What can hang from each mark
vila: fivuge gada koguv lebul repeguz saras suti
fimi: binuk koguv saras
pufano: suti
binuk: pufano vila
zafe: binuk
kipe: fimi vila
saras: fimi vila
fivuge: vila zafe
repeguz: zafe

Known rows, with every way that one mark hangs from another
zafe{binuk{pufano}}: [ -4.9  -9.5 -28.0  -9.0 -13.3  -2.4   5.8 -14.4  -7.6   7.5  14.1   6.4
   8.0   2.0  -7.3 -24.9 -33.1   2.7  15.2   2.0 -11.8  21.2   0.7  20.2
   6.0  -1.8 -25.1]
kipe{fimi{binuk} vila{fivuge gada repeguz}}: [  3.2  -7.8 -24.3  -5.5 -13.8   5.9  31.3 -14.3  -1.0  -6.2  12.3   0.2
   3.8  11.3  13.8   7.4 -22.3  13.3  13.3 -26.1 -13.0  28.3  16.3  11.3
  12.4  -8.9   4.8]
saras{fimi{koguv} vila{repeguz{zafe}}}: [-11.2   5.0 -26.3 -15.0   4.5   0.8   6.6 -12.3   3.6  18.0   2.8 -10.9
  21.6  22.4 -18.3  23.8 -24.5  31.1  20.2 -18.1  -5.7   9.5 -13.6  26.3
  15.2   0.1 -11.8]
kipe{vila{fivuge gada koguv saras{fimi} suti}}: [ 22.1 -14.1  -4.1  -5.9 -12.8  19.4  21.6 -11.3  -0.7   7.0  11.0  -3.4
   7.4   4.0 -12.6  10.6 -10.4  25.3  28.5  -9.3  -1.4  54.9   6.3   2.2
 -27.2 -16.9   2.5]
binuk{vila}: [  4.5  -5.6 -27.3   2.2  -7.2  -1.3  19.9 -18.6  -7.4  10.7  16.7 -13.8
  15.2   9.6 -14.4  -2.7 -30.5  13.9  23.5  -3.3 -13.1   8.7  -0.3  22.8
  17.9 -10.2  -5.8]
saras{vila{gada koguv repeguz suti}}: [ 12.1  -9.2 -20.0  -6.0 -14.8   6.4   2.3  -8.1  -0.9   3.8  18.3  -9.4
   4.9  19.9 -27.6  13.2 -23.4  40.0  17.2  -9.5   9.0  29.3  12.2  13.3
  -2.9  -9.2  -5.1]
fimi{binuk koguv saras}: [-20.1 -14.9 -30.1  -1.5   5.0   4.2   9.4   6.5  -2.5  14.6  10.5 -11.4
  16.9  12.2 -15.9  10.7 -18.1   8.4  12.1   0.9 -24.6  28.3  -9.3  17.3
  17.4  11.4  -9.7]
kipe{fimi{koguv} vila{fivuge{zafe} lebul}}: [ -5.8 -15.8 -26.0 -24.4  -9.0  17.9  33.4 -26.3 -18.4  14.0   8.3   6.9
  20.8  25.9   2.2  24.3  -9.3   9.9  23.3 -18.5 -18.4  23.4   0.9  14.5
  14.1 -11.7   8.0]
binuk{pufano}: [ -3.1  -9.1 -24.0  -5.7 -10.8   0.0   6.8  -8.7  -6.9   8.4   8.7   0.1
   9.9   8.0  -9.8 -14.8 -31.1   9.2  12.8  -2.2  -9.8  18.7  -2.7  18.9
  13.1   7.0 -15.0]
repeguz{zafe{binuk}}: [ -9.6  -2.4 -30.5 -16.6  -2.7   5.4  13.0 -21.3  -4.6  16.8  23.0  -5.7
   9.9   4.2 -17.8 -20.8 -36.1   8.3  29.0  -2.8 -12.0  11.2  -8.9  26.8
  16.3  -8.8 -20.5]
fivuge{vila{gada repeguz{zafe} suti}}: [  5.5  -4.7 -12.0  -9.8  -8.1   3.8  19.4 -17.1  -4.3   3.8  20.5  -7.9
   2.4  16.7 -27.6   4.1 -29.7  34.9  19.9 -12.3  -4.2  15.8   9.1  10.4
   8.4  -6.7   2.9]
binuk{pufano{suti} vila{lebul repeguz saras}}: [ 17.2  -5.0 -21.8  -0.8 -22.9   0.4  23.9 -14.2  -9.1   2.2  10.1 -10.7
   7.3  -3.0 -23.0  -5.2  -8.9  15.5  19.3 -13.4 -13.2  18.0  17.0   1.7
  10.9   4.2   5.7]
fivuge{vila zafe}: [  5.8   0.3 -21.2 -15.3  -6.2  -0.4  18.1 -23.5 -11.7  19.4  12.9  -0.8
  17.2  14.7 -20.9  -7.5 -30.9  17.8  16.7  -4.9 -17.9   3.1  -1.9  25.4
  26.4  -1.8  -2.2]
saras{fimi vila{fivuge koguv lebul repeguz suti}}: [ 11.8  -6.0 -28.3  -9.0  -7.9  17.0   0.1 -19.5  -6.2   8.5  13.3   0.0
  20.7  27.4 -17.5  29.5 -12.3  36.3  24.9 -29.5   3.3  44.2  14.3  22.3
 -10.1 -30.9  -9.9]
zafe{binuk{vila}}: [  2.6  -6.0 -31.3  -1.2  -9.9  -3.4  19.2 -24.2  -7.9  10.6  22.1  -7.5
  14.1   3.7 -12.3 -13.2 -32.5   7.0  26.6   0.2 -14.9  11.4   3.1  24.3
  10.8 -18.4 -16.2]
zafe{binuk{vila{lebul repeguz suti}}}: [  7.9 -14.9 -32.8  -2.1 -16.8   7.6  18.1 -22.2 -11.1   2.2  30.5  -3.1
   5.1  16.2 -21.4   3.3 -19.1  22.2  27.9  -7.4 -11.4  25.5  19.8  18.4
  -1.2 -33.2 -11.2]
repeguz{zafe{binuk{pufano vila{fivuge gada lebul}}}}: [ -6.2  -9.9 -22.3  -5.6 -11.1   6.7  27.1 -32.5 -15.1  -6.3  11.5   0.2
  13.3  -4.4   2.6  -9.4 -25.5   9.1  30.0 -25.5 -17.9  31.9   8.6   5.2
   4.6 -32.2  -2.2]
pufano{suti}: [  3.1  -3.5 -33.0  -8.3  -7.0   0.5   4.9  -8.4 -11.6  18.4  21.9 -10.0
  13.7  11.0 -24.0 -10.9 -19.4  10.5  28.0  -0.6 -13.1   6.3   0.0  20.8
  20.4  17.2  -6.1]
vila{fivuge repeguz{zafe} saras{fimi} suti}: [  6.0   2.7 -14.3  -8.5  -6.4  18.0  21.1 -11.8   2.8   6.2  14.0  -6.0
  10.4   6.0 -19.0   7.2 -18.6  28.6  29.1 -20.5  -3.9  34.4   5.2  20.7
 -10.1 -10.4  -9.3]
repeguz{zafe{binuk{pufano vila{fivuge suti}}}}: [ -9.8   3.6 -20.3 -10.3 -17.9   6.1  19.8 -27.5 -21.6  -9.3  20.3  -7.4
  11.4  -4.6   0.3  -8.4 -25.9  10.6  27.6  -8.7 -15.4  30.4  -1.8  17.6
  -5.6 -26.0 -17.4]
vila{gada suti}: [  3.5 -20.0 -21.9  -3.3  -8.4   6.2   9.0  -1.6  -3.1   8.2  22.6  -4.7
   2.6  16.8 -23.4  -0.3 -24.2  25.6  24.8   0.1 -10.6  26.0   7.9  11.4
  -1.0  -0.7  -4.4]
kipe{vila{fivuge suti}}: [  6.7 -12.5 -22.9  -6.8 -18.8  13.6  12.5 -11.0 -17.8   7.7  24.8  -5.8
   9.6  14.8  -7.4   7.6 -18.8  17.1  28.2  -1.0  -9.4  31.3   1.4  24.8
  -5.8 -11.2  -2.6]
vila{fivuge suti}: [  0.6 -12.1 -26.1  -1.8 -10.9  13.4   8.1  -7.8 -13.0   8.0  25.1  -3.0
  14.8  17.1 -12.3   3.7 -20.6  16.9  27.2  -6.6  -8.6  30.9   7.8  27.8
  -3.0  -9.0 -10.6]
fivuge{vila{lebul} zafe}: [  7.3  -9.5 -26.1 -17.9  -5.2   5.2  18.3 -25.7 -13.2  21.8  12.6   2.4
  18.1  20.6 -24.8  -1.0 -25.5  19.5  20.1 -12.7 -21.6   9.4   4.0  20.4
  27.2 -12.1   3.0]
saras{fimi vila{fivuge gada koguv lebul suti}}: [ 10.4 -15.1 -23.6 -10.3  -4.2  14.4   1.5 -15.5  -3.3   9.5   9.8  -1.1
  20.7  23.1 -17.0  28.9 -12.3  35.4  31.1 -27.5  -5.7  49.2  12.5   8.0
 -15.3 -29.0  -2.2]
binuk{pufano vila{fivuge{zafe} saras suti}}: [  8.3   0.9  -9.2  -7.1 -25.6   9.6  29.9 -15.7 -17.5  -6.2   9.9  -5.6
  10.5  -5.9  -7.4  -2.3 -14.6  18.2  20.1  -7.2 -19.1  32.7   4.5  11.7
  -6.3 -12.4  -1.4]
kipe{fimi{koguv saras{vila{lebul suti}}}}: [ -9.9 -22.1 -32.5 -25.1  -6.1  -0.3  13.7  -3.5   2.0  16.6   6.0  -7.4
  20.2  27.0 -30.2  46.9 -16.8  28.2  19.5  -7.5 -18.7  28.8   4.6   1.7
  -1.6   5.0   0.1]

Rows
[  6.6 -11.9 -32.9 -13.3  -6.8   8.4   0.6 -17.0  -3.6  21.6  12.3  -9.4
  19.3  20.7 -27.2   9.8 -25.4  22.8  21.1 -14.1  -3.6  23.2   0.9  20.2
  13.9 -15.2  -7.1]  saras{vila{koguv lebul}}
[ -5.3  -8.9 -35.0 -13.9  -4.8  12.4  15.6 -25.0  -4.8  14.0  23.8   0.7
   7.5  12.8 -21.6 -12.8 -29.8  15.7  28.0 -16.0  -6.5  16.2   6.6  25.0
  17.7 -19.7 -14.4]  vila{lebul repeguz{zafe{binuk}}}
[  1.0   7.5 -24.7   3.5   3.9  11.0  17.4 -24.1  -9.3   1.2  10.6 -12.9
  24.2   7.8   6.3   5.6 -17.4   8.7  20.6 -24.4 -15.9  37.5  -3.7  21.7
   9.6 -32.0 -14.6]  saras{fimi{binuk{vila{fivuge koguv}}}}
[ -4.2 -18.8 -23.8   0.2  -5.5  -5.6   9.4   2.3   5.4  13.7   2.9  -6.1
  17.1  15.9 -25.3  26.0 -24.0  32.9  14.4  -6.3  -2.9  21.2   8.3  12.0
   7.6  14.4   4.2]  fimi{koguv saras{vila{gada repeguz}}}
[ -3.2  -1.1 -23.0  -6.3 -11.1   5.3  24.6 -28.0 -10.8  -2.1   9.3  -9.1
   7.9   8.0 -11.9  -2.4 -27.7  19.5  18.8 -21.9  -9.6  15.4   0.9  12.3
  22.8 -18.0  -2.9]  binuk{pufano vila{lebul repeguz{zafe}}}
[  6.6 -23.6 -24.4 -13.1  -7.9   7.1   3.2  -5.6  -0.5  13.4  11.3 -10.4
  11.5  16.4 -38.6  24.8 -20.7  37.3  25.5  -7.4  -6.3  43.3   9.2  -0.8
  -5.4 -10.0   4.4]  fimi{saras{vila{gada koguv lebul suti}}}
[  2.4  -1.6 -25.2   1.9 -19.6  -5.8  18.7 -24.3  -9.8  -4.5  14.7   1.4
   6.6   0.2  -3.0 -17.8 -31.4   9.2  14.0  -5.1  -6.0  16.1   9.8  19.9
   7.8 -14.8 -19.2]  zafe{binuk{pufano vila{repeguz}}}
[-10.5 -10.1 -17.6  11.3  -9.0  -1.1  20.2  -3.4  -7.5 -12.0   6.2  -9.1
   5.5   8.8   4.3   5.7 -14.4  14.4   2.9 -14.4 -17.2  26.8   4.4   4.5
  14.5  -3.9  -3.6]  fimi{binuk{pufano vila{gada repeguz}} koguv}
[ -7.4  -3.1 -36.5  -9.1  -4.9  -8.1   2.3   3.7   4.0  15.3   7.1 -17.9
  16.3   4.3 -20.6   9.2 -31.6  18.8  13.8  -5.1 -26.9  19.3  -7.0  21.3
  20.6   7.0  -8.1]  fimi{binuk saras{vila}}
[-19.4  -6.0 -24.7  -5.6   4.5   1.4   3.1   1.4  -3.0   6.5  -0.3  -2.3
  14.7  14.1   2.3   3.9 -14.8   5.6   6.3 -10.4 -27.2  31.0 -15.0  13.1
  10.7   5.1 -22.8]  saras{fimi{binuk{pufano} koguv}}
[ 11.8  -3.7 -18.0   2.3 -24.9  -4.2  26.6 -18.3  -0.3  -2.6  10.3  -1.9
   4.2 -10.9 -10.0 -20.6 -27.9  10.0  12.4  -3.6  -6.6  21.2  14.2  13.6
  -1.1  -9.6 -15.2]  zafe{binuk{pufano vila{repeguz saras}}}
[  1.8   3.7 -29.6  -7.2 -18.5 -10.1  11.8 -21.7 -19.5   1.7  17.6  -7.4
  11.4  -5.8  -9.1 -20.9 -20.6   1.6  24.4   2.1 -19.4   9.9   1.4  11.8
  11.6   1.3 -14.2]  zafe{binuk{pufano{suti} vila}}
[ 15.6 -12.6 -16.4   3.2 -20.9   3.4  27.0 -13.7 -12.3  -2.1   7.4  -7.2
  14.1  -8.8 -10.4  -2.0  -5.2  12.2  28.1 -21.4 -19.7  32.2  21.7  -6.6
  -0.4  -1.3  16.0]  binuk{pufano{suti} vila{fivuge gada lebul saras}}
[ 16.7 -23.7 -20.0  -7.8 -22.5  20.8  21.1  -6.9  -9.5  12.3  21.1  -5.4
   7.4   9.2 -18.9  11.2  -9.7  18.8  30.1  -7.0 -15.0  41.8  11.8  13.3
 -14.2 -16.4   7.6]  kipe{vila{fivuge lebul saras suti}}
[  5.1  -7.5 -25.8 -14.1 -14.0   5.4  27.8 -23.4  -7.4   9.3  12.5   0.9
  15.1  13.4   5.3   6.9 -28.1   6.8  22.1 -12.8  -9.0  18.9   4.4  20.2
   9.0  -4.4  -1.2]  kipe{fimi vila{fivuge}}
[  2.0  -8.2 -35.2   5.3  -6.8   6.4  20.7 -14.5  -6.7   2.1  19.3 -13.2
   8.9  15.0 -10.5   3.9 -19.3  16.5  16.6 -21.7 -21.6  19.7  10.9  19.8
  26.0 -24.3  -3.3]  fimi{binuk{vila{lebul repeguz}}}
[ 15.4  -5.2 -26.1  -4.2 -25.7  -1.2  22.5 -19.4  -9.7   1.7  14.9  -4.0
   5.9  -9.4 -20.2 -15.0 -10.9   8.4  22.3  -9.6 -14.8  20.5  20.6   2.9
   4.0  -4.6  -3.9]  zafe{binuk{pufano{suti} vila{lebul repeguz saras}}}
[  3.7  -6.0 -16.9  -3.7 -11.7  12.9  25.3 -20.6  -9.1   3.1  16.8  -4.6
   5.4   7.9  -2.6  -1.2 -27.1  23.1  27.4 -19.2   0.7  22.0   4.0  20.8
  11.6 -11.1   8.5]  kipe{vila{fivuge gada repeguz{zafe}}}
[  4.2   3.2 -17.0  -8.9 -10.8  22.8  20.5 -30.2 -16.3   6.1  18.4  -8.2
  10.8  10.3  -5.3  -2.1 -24.6  17.5  24.4 -16.7  12.1  27.7  -5.2  28.5
  13.1 -19.0  -3.5]  kipe{vila{fivuge koguv repeguz{zafe}}}
[ 19.6  -1.5 -13.4  11.4 -15.7  16.1  30.9 -24.3  -4.7   2.1  14.4 -10.2
  17.3   0.9 -11.4  -0.4 -19.2  16.3  19.5 -17.9   9.6  32.5  17.0  22.1
   0.9 -21.6  -2.9]  binuk{vila{fivuge koguv repeguz saras}}
[-10.1 -13.2 -30.2  -3.5   4.7   9.8  13.9  -6.0  -8.6   6.0  15.1 -14.8
  15.7  25.4 -11.9  30.7  -2.5  19.1  23.1 -14.1 -35.7  35.7  -4.6   7.8
   2.1 -25.2  -8.7]  saras{fimi{binuk{vila{lebul suti}} koguv}}
[  7.6  -2.9 -25.0  -7.5 -12.7   5.6  11.9 -25.5 -22.6   4.6  12.7 -12.0
  14.6   6.4 -18.1  -4.6 -10.3   9.1  22.6 -10.9  -9.7  23.5   1.7   1.8
  16.4  -7.4  -2.4]  binuk{pufano{suti} vila{koguv lebul}}
[ -0.8   8.2 -10.9  -9.0 -14.1  12.6  19.1 -26.9 -16.0 -10.2  15.4 -15.7
   2.3   6.9 -15.6  -2.1 -24.0  25.0  15.6  -9.8   5.2  28.2  -6.2  10.8
   6.2 -19.6 -13.0]  binuk{pufano vila{koguv repeguz{zafe} suti}}
[  6.3  -3.3 -11.0 -25.0 -23.4  10.6  25.3  -7.0  -0.8  -5.2   6.8 -11.7
  -5.8  -1.9  -5.7   0.0 -15.5   9.1   2.8  -2.6 -16.5  44.3  -5.4  -7.0
  -7.1  -1.6 -10.3]  kipe{fimi{binuk{pufano}} vila{koguv saras suti}}
[  6.9   2.2 -15.5   8.7 -16.6  10.0  20.4 -29.6 -18.3  -9.8   9.8  -2.1
  16.4   5.3   4.6  -4.2 -22.3  12.6  11.9 -19.4  10.4  33.0  10.4  21.0
   6.9 -21.7 -10.3]  binuk{pufano vila{fivuge koguv repeguz}}
[  4.7 -15.4 -33.3  -5.3 -15.5   7.8   5.5  -5.9  -6.3   9.0  14.8  -3.3
  18.6  18.3 -25.9  30.8 -18.7  35.2  25.1 -17.9  -6.6  37.6  20.9  21.6
  -3.9 -12.1   2.1]  fimi{saras{vila{fivuge lebul repeguz suti}}}
[ 21.2  -0.5  -7.0   3.8 -21.4   1.5  25.1 -15.1  -6.5  -5.5   7.6 -12.5
   3.4  -9.4 -19.5 -12.1 -11.0  19.0  15.3 -10.0   3.5  26.7  15.2  -7.2
   3.6   7.3   5.1]  binuk{pufano{suti} vila{gada koguv repeguz saras}}
[ 10.2 -12.0 -12.2   6.5 -22.2  -1.2  30.1 -18.0  -3.7  -6.2   7.7   1.3
  11.0 -17.1   2.1 -17.3 -23.7   6.1  20.9 -11.2 -13.5  35.3  18.6   4.6
 -12.1 -15.0  -4.6]  zafe{binuk{pufano vila{fivuge gada saras}}}
[ 12.6   2.5 -17.6  -3.6 -20.9  -6.4  21.0 -10.0  -9.3   4.9   8.8 -17.1
  10.1 -11.3 -19.0 -13.4 -16.0   7.9  20.2  -0.3 -18.0  12.5   2.0   3.8
   9.1  15.6  -0.1]  binuk{pufano{suti} vila{saras}}
[  0.8   1.1 -29.3 -11.0 -10.7   0.2  24.0 -30.3 -14.5   9.7  19.9  -3.5
  13.8   3.0 -12.0 -16.6 -29.8  10.6  27.5  -0.6 -20.6   6.6  -2.0  26.0
  19.0 -20.2 -12.7]  fivuge{zafe{binuk{vila}}}
[ 21.9 -28.1  -9.6  -5.7 -19.8  28.2  22.8 -11.2  -8.2   7.4  19.4  -4.9
   4.5   7.7 -19.6  10.9  -6.0  23.6  29.1 -11.3  -2.2  56.6  16.4  -0.8
 -21.3 -23.6  12.1]  kipe{vila{fivuge gada koguv lebul saras suti}}
[-17.9  -9.1 -33.8  -7.6  -0.5  -4.9   1.3   8.3   0.7  17.3   5.1 -18.3
  21.4  12.0 -18.5  23.1 -21.5  17.4  11.2  -2.5 -26.2  22.8 -11.2  19.2
  17.5  11.6  -8.0]  fimi{binuk koguv saras{vila}}
[  0.1   5.8 -23.9  -2.7  -5.8   3.5  26.3 -26.2  -6.5   4.9  17.8 -17.4
  10.7   8.9 -16.2  -3.2 -33.2  22.0  24.6 -13.7  -3.9   3.9  -3.1  25.3
  26.1 -13.3  -4.3]  binuk{vila{repeguz{zafe}}}
[-13.6  -0.2 -25.6 -18.3  -8.8   1.8  10.2 -20.4  -7.9   7.9  13.5  -0.4
   6.9  -2.5  -9.2 -26.6 -36.8   4.7  20.6  -3.0 -12.3  17.1 -11.1  19.9
  12.3  -3.8 -24.2]  repeguz{zafe{binuk{pufano}}}
